Each row comes from the steps of one path. Every step used is in the known rows, and no mark comes twice. Write the path behind each row, first mark first.
Known rows:
f > j > w > r > v > b: [ -6   4  -3 -18   8  -4 -19   9   6  -2  -6  -3  -4   7  -1 -19 -13  -3
  -3   3  10  -1 -16 -30  47 -15]
q > j > w > r: [-21   5 -14 -13   4  13 -19  -7  17  11 -20  13 -10   3  -6 -13  14  -2
 -21  19   7   5 -18 -17  33 -13]
w > r > v: [-23  13 -20 -15   7  -5 -20   8  25   7  -7   0  -3   2  -7 -10  -2   9
  -9   4   7   7 -14 -22  39 -14]
w > j > q > b > v: [ -2   5   5 -10   9 -16 -26   4  -1  24 -20  -1   6  -7   3  -5  -2  -1
 -16  16  19   1   7  -4  29  -7]
r > v > j: [ -4  13   5  -6  14  -3 -27   6  16  19  -6 -16  -2   2   3   0  -7   9
  -2 -15   8   2 -12 -28  31 -10]
r > v > b: [ -7  11  -1 -11  16  -8 -24   6  10  17  -6 -10   2  -6   5  -1  -8  11
   1  -9  11   5  -6 -25  32  -4]
w > r > v > b: [-15  11 -14 -19   8 -13 -15   9  11   9  -6   2   7  -8  -3 -10  -8   7
  -5  -2  10   8 -18 -27  40 -13]
j > g: [-15  11  -6   0   6  12 -21   1  23  15 -15 -14  -9   1  -1  -2  10   0
  -8   2   7  -3  -5 -20  22  -4]
j > q > b > v > r: [ -2  10  -2 -28  -4 -21 -12  -1   2  13 -13  -4  11   0   8 -15 -12   7
  -7  16   9   2  -8  -5  25 -13]
b > v > j > w: [  5  11   4 -11   3   0 -29   2  -3  18 -16 -12   2   1   7  -3  -3   4
  -4  12   8 -11  -6 -19  30  -7]
b > v > j: [  4  10   5 -15   3  -7 -24   9  -2  26 -12 -17   7   1   8  -1  -7   7
  -6   5  14 -10  -4 -19  22  -7]
f > j > w > r: [-10   3  -6 -18   1   9 -17   4  19   0 -10  -5 -17  21  -6 -17   2  -4
 -15  15  10  -9 -14 -17  34 -12]
w > r > v > b > q > j: [-17   9  -8 -12  -7  -5 -16  10   2  15 -17  17  15 -20  15 -13 -12  -5
 -10  -1   9  10 -12 -26  35  -6]
w > j > g: [-20   8  -3   5  10  13 -20   5  19  24 -16  -5  -7  -6  -5   3  13  -7
 -15   3  12  -2  -6 -24  26  -5]
f > j > g: [ -7   4   6  -2   6  13 -19   6  19  12 -10 -23 -14  16   0  -9   2  -4
  -9  -2  12 -12  -2 -21  21  -7]
n > j: [ -1   7   0  -9   9  -3 -22   0  25  12 -10 -23  -5   8   8   4  12  11
  -4  -5   4   2 -11 -15  20  -9]
j > w > r > v: [-21  12 -19 -12   6   2 -25   1  23   0 -11   4  -7   1  -7 -13   0   4
  -6  12   1   6 -17 -23  47 -12]
v > j > f: [  1  14  11 -10  -2   8 -17   0  19  18  -8 -14 -10  -1   2   0   1  -1
 -14  -7  11  -6 -10 -28  19  -6]
j > w > r > v > b: [-14  11 -14 -17   7  -4 -20   3  10   1 -10   7   2  -7  -3  -9  -5   2
  -3   6   4   8 -19 -28  47 -12]
r > v > j > q > b: [  5  10  15  -9  14 -10 -29   1  14  13 -13 -14   0   1   6  -6 -13   2
  -1 -15   9   8 -10 -17  33 -11]
b > v > j > f: [  6  15   7 -12  -8  -4 -20   4   1  21 -11 -13   2  -7   8  -5  -5   1
 -12   6  13 -10  -1 -26  22  -8]
j > q: [-10  15   3 -11  10   9 -21  -2  37  14 -13 -13  -8   6   2   4   0  12
  -8   3   3  -5   0 -11  21  -1]

Write each row's path:
[-15  12  -6  -9 -18  -3 -12   6   4   8 -17  21  11 -28  15 -16 -11 -11
 -13   1   8   9  -9 -33  34  -6] => w > r > v > b > q > j > f
[ -9  11  -6 -16   0   8 -16   1  16   9 -14  -1  -7   6  -6  -8   4  -6
 -12   7   5  -2 -25 -23  34 -13] => v > j > w > r
[-11  12 -14 -26  -4 -12 -12   5   1  18  -7  -6  10   2   7  -9  -8  14
  -8  16   6  -5  -9 -16  22 -10] => b > v > r
[-15   9   2  -4  -4  12 -24   1  14  24 -20   3  -1  -3  18  -3   2  -1
 -14   2  10  -4   1 -12  16   6] => b > q > j
[-13   5   1  -5  12  15 -30 -12  14  18 -20   2 -15   3   0  -3  14   2
 -16  11   9   1  -8 -16  25  -4] => q > j > w
[-12  13   5  -1 -16  15 -20  -4  16  20 -20   5  -6 -11  17  -5   3  -7
 -19   4  10  -3   4 -20  15   6] => b > q > j > f
[-11   8 -15  -9   3  -7 -25  -1  25  -8 -12  -5  -2   3   0 -10   7   5
   0   4  -5  12 -24 -24  46 -21] => n > j > w > r > v
[-10   8   4  -4   2  -1 -25   6   0  21 -17   5  10 -18  23  -3 -13   0
  -3  -9  10   6  -1 -24  28   3] => r > v > b > q > j
[ -5  14   4 -12  -6   3 -16  10   9  20 -16  -5   5  -8  19   3  -8   0
  -2  -4  10  -6   0 -16  21  11] => v > b > q
[ -9   9   6   0   1   6 -31  -1   0  14 -21  10   6 -17  21  -4  -9  -3
   1  -2   5   5  -4 -25  35   4] => r > v > b > q > j > w
[  0  12   4  -7  -3   0 -19  -4  28   6 -11 -19  -9   0   8   0  13   5
  -8  -4   3   2  -8 -23  20  -9] => n > j > f
[ -5   7   7  -5  -4  13 -22  -4   0  19 -25   9   2 -11  21  -1   0  -7
  -7   5   8  -1  -4 -17  24   7] => v > b > q > j > w
[  5  15  10 -15   3  -3 -21   4  11  22 -14 -17   9  -1  10   2 -12  10
  -4   5   7 -10   2 -16  22  -7] => b > v > j > q
[ -2   9  14 -13   9   9 -19   3  31  12  -8 -22 -13  20   4  -3  -7   7
  -9   0   9 -14   3 -13  20  -4] => f > j > q
[-11  16  -2 -16   5  -2 -16   6  29   7  -9  -5   5   0  -2  -7 -13   6
  -4  -5   0   4 -17 -28  38 -18] => w > r > v > j > q
[ -3   4   8  -9  10  13 -26  -1  18   9 -10 -17 -20  23   0  -7   2   1
  -8   6  11 -13  -3 -16  26  -3] => f > j > w
[ 14   8  10 -12  -8 -16 -23   3 -12  21 -14 -10   1  -8   9 -13  -6  -8
 -14   6  21  -2  -4 -18  24 -12] => q > b > v > j > f
[-15  11   4  -7  15   9 -18   2  31  23 -14  -4  -6  -1  -2   8   4   4
 -15   3   8  -3   1 -16  24  -2] => w > j > q
[  1   4  -3 -15   4 -19 -30   3  -7  22 -15 -10   2   2   5 -13   1   4
 -12  13  22   1   1  -2  25  -7] => q > b > v
[-11   9   2  -5   2  12 -21  -9  19  20 -14   0 -13  -6   2  -6  11   0
 -23   5  14   1  -2 -23  17  -6] => q > j > f
[-14   7  -6 -14 -12   9 -13   1   2  11 -24  21   7 -13  14 -11  -1 -14
 -12  12   6   2 -14 -19  31  -2] => v > b > q > j > w > r
[ -9  17  -6 -14  -6  -3 -15   6  19   6  -5   0  -2  -7  -4 -13  -7  -3
 -12  -5   6   5 -20 -37  38 -18] => w > r > v > j > f
[-18  11 -16 -17   2  10 -18  -2  24   4 -15   3 -11   7  -8 -10   9   1
 -13  17   4  -1 -17 -16  35 -10] => j > w > r
[ -7   7   7  -8  -4   6 -18   5   1  27 -21   4   7 -13  22   0  -3  -3
  -9  -3  14   0  -2 -17  18   7] => v > b > q > j
